Known rows, with every way that one mark hangs from another:
V{L}: [-2  0 -1 -8  9 -6  4  4 -1  7  4 -2  0  6  7  2  3 -1  0  4  3  1 -5  6
  0 11 -4 -3 -5 -5 -4 -6  0  3]
B{A E{W} M}: [ -6 -16  -6  -7  11 -16 -19  14 -10 -13  19 -12  20   5  10 -10   5  31
  -1  -1  -5 -16  -7   3 -21  -7  -2  22  -4   3  12  -8  11   2]
W{E{B{A} H} M{R Z}}: [  3 -13 -16  -3   4  -3 -18   3   3   0 -13  -8 -10   8   9   6  11  30
 -17   4  -6  20  -3  10  -9  13  -1   7  -8  14  -9 -16  20   4]
C{L R}: [ -9  -2  -3  -3 -11  10  -3  -1  -1   1   3   6   5  16  -2 -10  -4  -4
   6   2 -15  -3  -5  -9 -19  17  -3   9   1   8  -4  10   1  -1]
G{L}: [ -1  -2   3  -1  -8   3 -10   3   4  -6  -7   4  -4   3   4  -8   5   3
  -3  -1   5  -7   3  -6   5  -5   7  -3   1  10  -3   0  -2   5]
G{L R}: [  0  -3  -1  -4 -10   7 -12   9   4 -12  -9   7  -6   3   5 -15  12  13
 -14  -2   4  -6  10  -8   8  -1   8  -5   3  14   1   9  -4   4]
P{V{R}}: [ -1  -1  -5   5   1 -14  15  -3   0  10   5   6  -5   0   2   0   7   3
   6  -5   5  13   6   5   7  15  -4  -3  -8 -10  12   4  18  -3]
H{M}: [  1   2   4   2   5 -13   8   2   1   1  -2  -5   1  -2  -4  -2  -3   6
  10   8   0  -8   7 -10  -2   4  -2  -7   5   0   6   3  -3  -3]
A{B{M}}: [ -2  -2   1  -2   7  -2  -2  13   1  -1   7  -3  -2   1  -1  -4   7  13
   2   6  -7  -9   0 -14 -18   2  -5   9 -15   0   3   5   4  -1]
W{E{B H} M{R Z}}: [  5 -12 -16   1   2  -5 -15  -5   5   4 -15  -2 -12   4   6   8   8  23
 -15   6  -7  25   3   8  -4  15  -4   1  -9  13  -9 -11  20   5]
A{L}: [ -1  -5   0   4  -6   7   0   8  -4   4  -3  -6   2   5  -4  -9   0   7
   5  -1   0   1  -1   0  -7   1   5  -2 -11   4  -8  -2  -4   1]
E{B{A{L} M{R}} H W}: [-10 -22 -26   3   1  -5 -24  23 -13   9  -9 -16  15   2  12  -5  15  37
 -13  -4  -7  27   3   4 -36   3  -4  34 -12  15 -29 -22  -4  -2]
A{L W}: [ -1 -16   0   5  -4  10   4  15  -4  13  -6  -9   4  13 -11 -12   3  17
   2   3   5  -9  -5   0 -13   1   3  -1 -14   1 -13  -2   1  -1]
W{E{B{A{L}} H} M{R Z}}: [  2 -17 -16   0   0   2 -18   8  -1   3 -14 -12  -9  13   7   0  10  34
 -14   3  -6  21  -3   9 -14  14   2   5 -16  17 -14 -17  17   5]
P{V{L R Z}}: [ -4  -2  -3   4   6 -24  29   4   6  21  14  -1  -3   9   5  -3  14   4
   6   2   6  15   1  11  12  34 -16  -6 -15 -17   2   0  18  -1]
B{E{H} M}: [  0 -12  -6  -8  12 -15  -9   7  -9  -5   9  -2  14   0   4  -7   1  24
  -1  -2  -2  -8  -4  -4 -24  -6  -1  10 -10   2   3  -8  11   2]
P{V{L}}: [  1   4  -9  -5   3  -7   6  -2   0  11   7   2  -4   3  10   1  -2  -5
   3  -4   3  11   1   5   2  14  -4  -6 -11  -7   7  -2  12  -1]
W{E{B}}: [  3 -10   0  -4  -2  -5  -5  -1  -4   6 -12   1   0  -3   9  16   1   3
  -5  -5  -1  12   7  10   2   3  -6  -1  -3   2  -3  -1  -4  -2]
B{E M}: [ -1  -8  -1  -8  10 -18  -7   3  -8 -14  15  -4   8   2   5 -11  -2  18
   3   0  -2 -19  -4  -4 -16  -6  -2   6  -7   1  18  -1  11   2]
V{L P R}: [ -9 -10  10 -10  15 -26  15  10   2  21   3  -5  -1  13   7   1  22  11
   0   6   8   8  -3  14   6  34 -13 -15  -5 -14   1  -9   2   2]
A{B{E{H} M{Z}} L W}: [ -4 -21  -6   2  13   7  -7  27  -3   7   9 -11   9  13 -15 -31  10  45
   0  12  -2 -11 -13 -14 -47   0  -7  17 -40   5 -10 -11  15   4]
E{B{A{H}} W{M{Z}}}: [ -3 -12 -12   5   3  10 -16  17   3  10  -6 -11   0  11  -4  -2  10  21
 -14   7 -11  14   5   9 -10   7 -12  19  -5  20  -8 -11  17   3]
W{E{B{A M{R Z}} H}}: [ -5 -14 -15  -6   8 -11 -23   7  -2  -7  -5  -9  -1  -1  13   2  11  31
 -16  -1  -3  15  -3   4 -21   6  -8  18 -12  11 -12 -20   4   3]
A{B{E M{R}} L W}: [ -4 -23  -7   3   7   0  -3  28  -4   1   9 -16   2  18  -6 -31  12  45
   3  11   0 -16 -14 -13 -39   1   2  12 -33   4  -2   0  12  -2]
C{R}: [ -7  -1   1   0  -6   2  -2   2   1  -1  -1   3   1   6  -2  -3  -1   3
  -2   3  -9  -1  -3   0 -12  11  -5   8   5   3   0  10   2  -6]
B{E{H{M{Z}} W}}: [ -1 -11  -9   4  12 -14  -9   4   1   3   9  -2  20  -4  -5 -12   1  27
   4  10  -3   8   2  -4 -19   0  -9  11  -4   4  -3 -13   8   3]
E{B{M{Z}} H}: [ -5  -3 -15  -2  10  -6 -16   2  -5   2  -5  -1   0  -7   3  -4   4  14
 -13  -1  -5  18   7  -5 -26   2 -17  20 -13  10 -11 -19   4   2]
W{E{B{A{L} M{R Z}}}}: [ -7 -13 -10  -3   2  -9 -21  11  -4 -12  -2 -14  -5   5  12  -8   7  30
  -9   1  -3   6  -4   4 -18   6  -5  12 -18  12  -2 -14   0   3]
E{B}: [-1 -1 -6 -1  1  0 -2  0 -6  6 -9  0 -3 -3  6  3  1 -3 -7 -5  0 16  8  3
 -8  1 -9 10 -3  5 -3 -4 -4 -3]
M{R}: [-3 -1 -9  3 -1 -3 -3  0  5 -6  0 -4 -7  3  5 -8  4  8 -4  4  0  9 -5 -1
 -3  4  4  2 -1  3 -2 -2  0 -1]

Rows:
[  3 -15  -4  -4   6  -6 -12  10  -7  -3  11  -9  14  13   6  -4   4  27
   0   1  -5 -10  -7  10  -8  -1   4  11   2   5  12  -3  21   2] -> B{A E{W{M}}}
[ 11 -17  -5  -4  -1  -5  -6   0  -6  17 -21   1   0   3   7  26   5  13
  -9  -4  -6  14  10  10   0   9  -1  -5  -2   7 -11  -2  15   0] -> W{E{B H} M}
[ -9 -24  -7   8  11  14  -5  39  10   2  11 -19  -1  23 -22 -44  15  51
  -2  21  -3 -14 -18 -16 -43   2  -4  13 -43  16  -9  -6  17   4] -> A{B{E M{R Z}} H L W}
[ -9 -12 -29   7   6 -11 -27   5  -1   3  -4  -3   6  -9   8  -6  11  26
 -17   4  -8  34   8   0 -28   5 -18  32 -10  13 -21 -22   3   2] -> E{B{M{R Z}} H W}
[ -5 -21 -20   0   8 -19 -20   9  -4  -5  10  -5  19  -2   9 -11   9  37
  -5   3  -5   8  -4   0 -26  -2  -1  21  -7   6  -7 -11  12   2] -> B{E{H W} M{R}}
[  4 -26  -7   9   0  14  -5  21   9  17 -10 -12  -8  21 -14 -10  16  45
  -5  17  -5   3 -10  -4 -20  16   4  -3 -32   7 -22  -4  23   4] -> A{B L W{E{H} M{R Z}}}
[  1 -28  -8   9  -4  14  -4  23   9  16 -18 -16 -11  25 -15 -11  11  37
 -11  15  -3   4  -4   6 -12  13  -2  -6 -24  21 -19  -5  21   4] -> A{H L W{E{B} M{R Z}}}
[ -3 -24  -6   2   7  14  -4  31   4   0   5 -24  -1  34 -16 -36  10  48
  -6  14  -1 -18 -22   2 -25   3   8   5 -23  20  -2 -10  28   5] -> B{A{H L W{M{R Z}}} E}
[ -5   6  -7   8   8 -14  -1  -2  12 -12   5  -9 -11  -1  -4 -20   0  15
   3  18  -1   3  -1 -13  -7   9  -5  -2  -2   5   7  -6   0   1] -> H{M{R Z}}
[ -1 -16   2   7  -1  19   7  25   0  19  -4 -10   1  15 -15 -15  10  22
   4   7   1  -7  -6  -9 -22   3   0   4 -26   0 -16   3   2  -3] -> A{B L W}
[  4 -14 -12   3   8  -4 -14   1   0   4   7   1  13   5  -3  -6   3  26
  -5   7  -7   8  -1   6 -12   2  -4   9  -5   7  -2 -10  26   7] -> B{E{H W{M{Z}}}}
[ -5  -4  -6  -8   7  -9 -12  11 -12  -5  -1  -9   0   2  12  -1   5  13
  -8  -7  -3  -1   2   0 -20  -1  -9  21  -5   7   4  -9  -1  -2] -> E{B{A M}}
[  0 -11 -21  10   1  -1 -17   0   9   7  -3  -2   2   3  -2  -2  10  25
 -11  12 -10  22   1   4  -7  11  -2  11  -3  10 -16 -12  20   6] -> E{H W{M{R Z}}}
[-12 -21 -23   1  10  -8 -29  20  -5 -14  18 -18  17   8   5 -32  11  53
  -7   6  -6   5 -15   0 -40  -1   0  29 -22  14  -9 -26  12   7] -> B{A{L} E{H W} M{R Z}}
[ -1 -19 -11  -3   9 -16 -17   9  -9   0  11  -2  24  -3   4  -3   4  30
  -2  -1  -6  -1   0   1 -24  -5  -4  18  -7   2  -5  -9  11   2] -> B{E{H W} M}
[ -1  -6 -10   4   6 -11   3   5   3   6  -7  -6   3  -3  -1  -4   4  18
   2   8   0  11   3 -10 -13   6   2   0   1   4 -14  -7  -2  -3] -> E{H{M{R}}}
[  0  -9   7   3  14   3  12  28   8   9   5 -10   5   8 -17 -16   6  24
  11  15  -4 -10  -1 -17 -21   1  -4  -1 -16   8   4   7   5  -3] -> A{B{E} H{M}}
[ -4 -15  -4  -2   6  14   1  26  -3  15 -12 -13   2  14  -6  -4  10  17
 -12  -1   2   3  -2   4 -19   0  -8  16  -8  13 -15 -10   2  -4] -> E{B{A{H W}}}
[ -5 -23 -10   4  -1  -4 -12  12  -2   1  -8 -13  -5  11  -1 -13   8  34
  -7   7   2   1  -3   2 -21   7  -8   6 -24   9 -11 -10   4   1] -> A{L W{E{B{M{R Z}}}}}
[ -6  -9 -24  11   7 -12 -14   4   3  11 -10  -6   6 -10   2  -5   7  23
  -8  10  -5  38  13  -4 -23  10 -17  21  -3  11 -21 -19  -3  -2] -> E{B H{M{R Z}} W}
[  2 -23 -14   8   1   8  -8  23  -2  14   1  -8  10  13  -3 -15  13  39
   2   8  -9  15  -5  -2 -28   6   8  12 -23   9 -15  -2  16   1] -> A{B{E{H W{M{R}}}} L}
[  0 -24  -5  11   7  23   2  35  13  11   3 -18  -9  32 -25 -37  14  47
  -3  23  -5  -9 -17  -9 -30   8   2   1 -37  18  -7   0  31   4] -> A{B{E} H L W{M{R Z}}}
[-11  -9  12  -4  13 -32  26  12  10  25   9  -9   0  17   2  -4  26  12
   0  10   5  10  -3  14  12  44 -24 -13  -8 -18  -4  -7   1   1] -> V{L P R Z}
[ -3 -17 -11   3   9   4 -15  20   8  -6  12 -16   5  19  -5 -21  11  39
  -8  14  -8  -1 -13   7 -13   3   2  13  -7  18   4 -10  27   6] -> B{A{H} E{W{M{R Z}}}}
[  4 -28   0   6  -4  16  -1  23   5  21 -19 -14  -5  24 -19  -6   8  30
  -8  12  -4  -3   0   7  -9  10  -5  -8 -23  20 -17  -2  21   4] -> A{H L W{E{B} M{Z}}}
[ -4 -22 -12   6   4  10 -15  27   4  -3  10 -20   7  24  -8 -29  10  45
  -4  13  -8  -1 -14   7 -19   3   6  11 -17  22  -3 -12  23   7] -> B{A{H L} E{W{M{R Z}}}}
[ -5 -21 -11   1  14  -2  -3  24  -3   0   5 -22  10  17  -9 -35   7  51
   2  11   6  -7 -18  -7 -38   2   3  11 -20   9  -9 -21  10   1] -> B{A{L W} E{H{M{R Z}}}}
[ -4 -16   2  -3   5  13  -1  30  -6   0   7 -17  12  19  -8 -23   5  28
   3  -1   0 -11 -14   3 -20  -6   8   6 -17  14  -3  -8   5   2] -> B{A{H L} E}
[ -2 -11 -13   0   8  -6 -18   6   2 -13  16 -11   3  13   6 -18   6  34
  -6  10  -7  -1 -13   8 -11   3   2  15  -3  10  13 -10  25   5] -> B{A E{W{M{R Z}}}}
[  5 -22   2   1   4  -9   6  10   1  18 -13  -5  11   4  -8  11   5  25
   2   6   5  -8   2  -2  -7   5  -1  -8  -2  -4 -16  -2   4  -2] -> A{W{E{H{M}}}}
[ -1 -33   0   2  -3   7  -2  31  -4  20 -16 -15   7  16 -12  -2   9  31
  -5   3   0  -8   2   3 -19   3  -5   0 -23  14 -23  -2   3  -1] -> A{H L W{E{B{M}}}}
[ -4 -22 -13  -6   1  -8 -17  17 -11   2 -13 -13   6   4  14   4  11  33
 -10  -7  -3  14  -1   6 -24   5   1  13 -15  11 -20 -16  -2  -1] -> W{E{B{A{L} M{R}} H}}
[  4 -21  -2  -4   0  -3  -4  12   2   1  -6 -14  -5  21   2   4  11  31
  -7   7   1 -16 -12   8   0   9   9  -4  -1   3   0   0  20   0] -> B{A{W{E M{R}}}}
[ -2 -17  -1  -8  -1  -9 -13  14 -13  -2  -7 -12   4   5  12   5   5  22
  -3  -7  -2  -2   2   6 -14   2  -2   7 -12   7  -4  -7  -3   0] -> W{E{B{A{L} M}}}
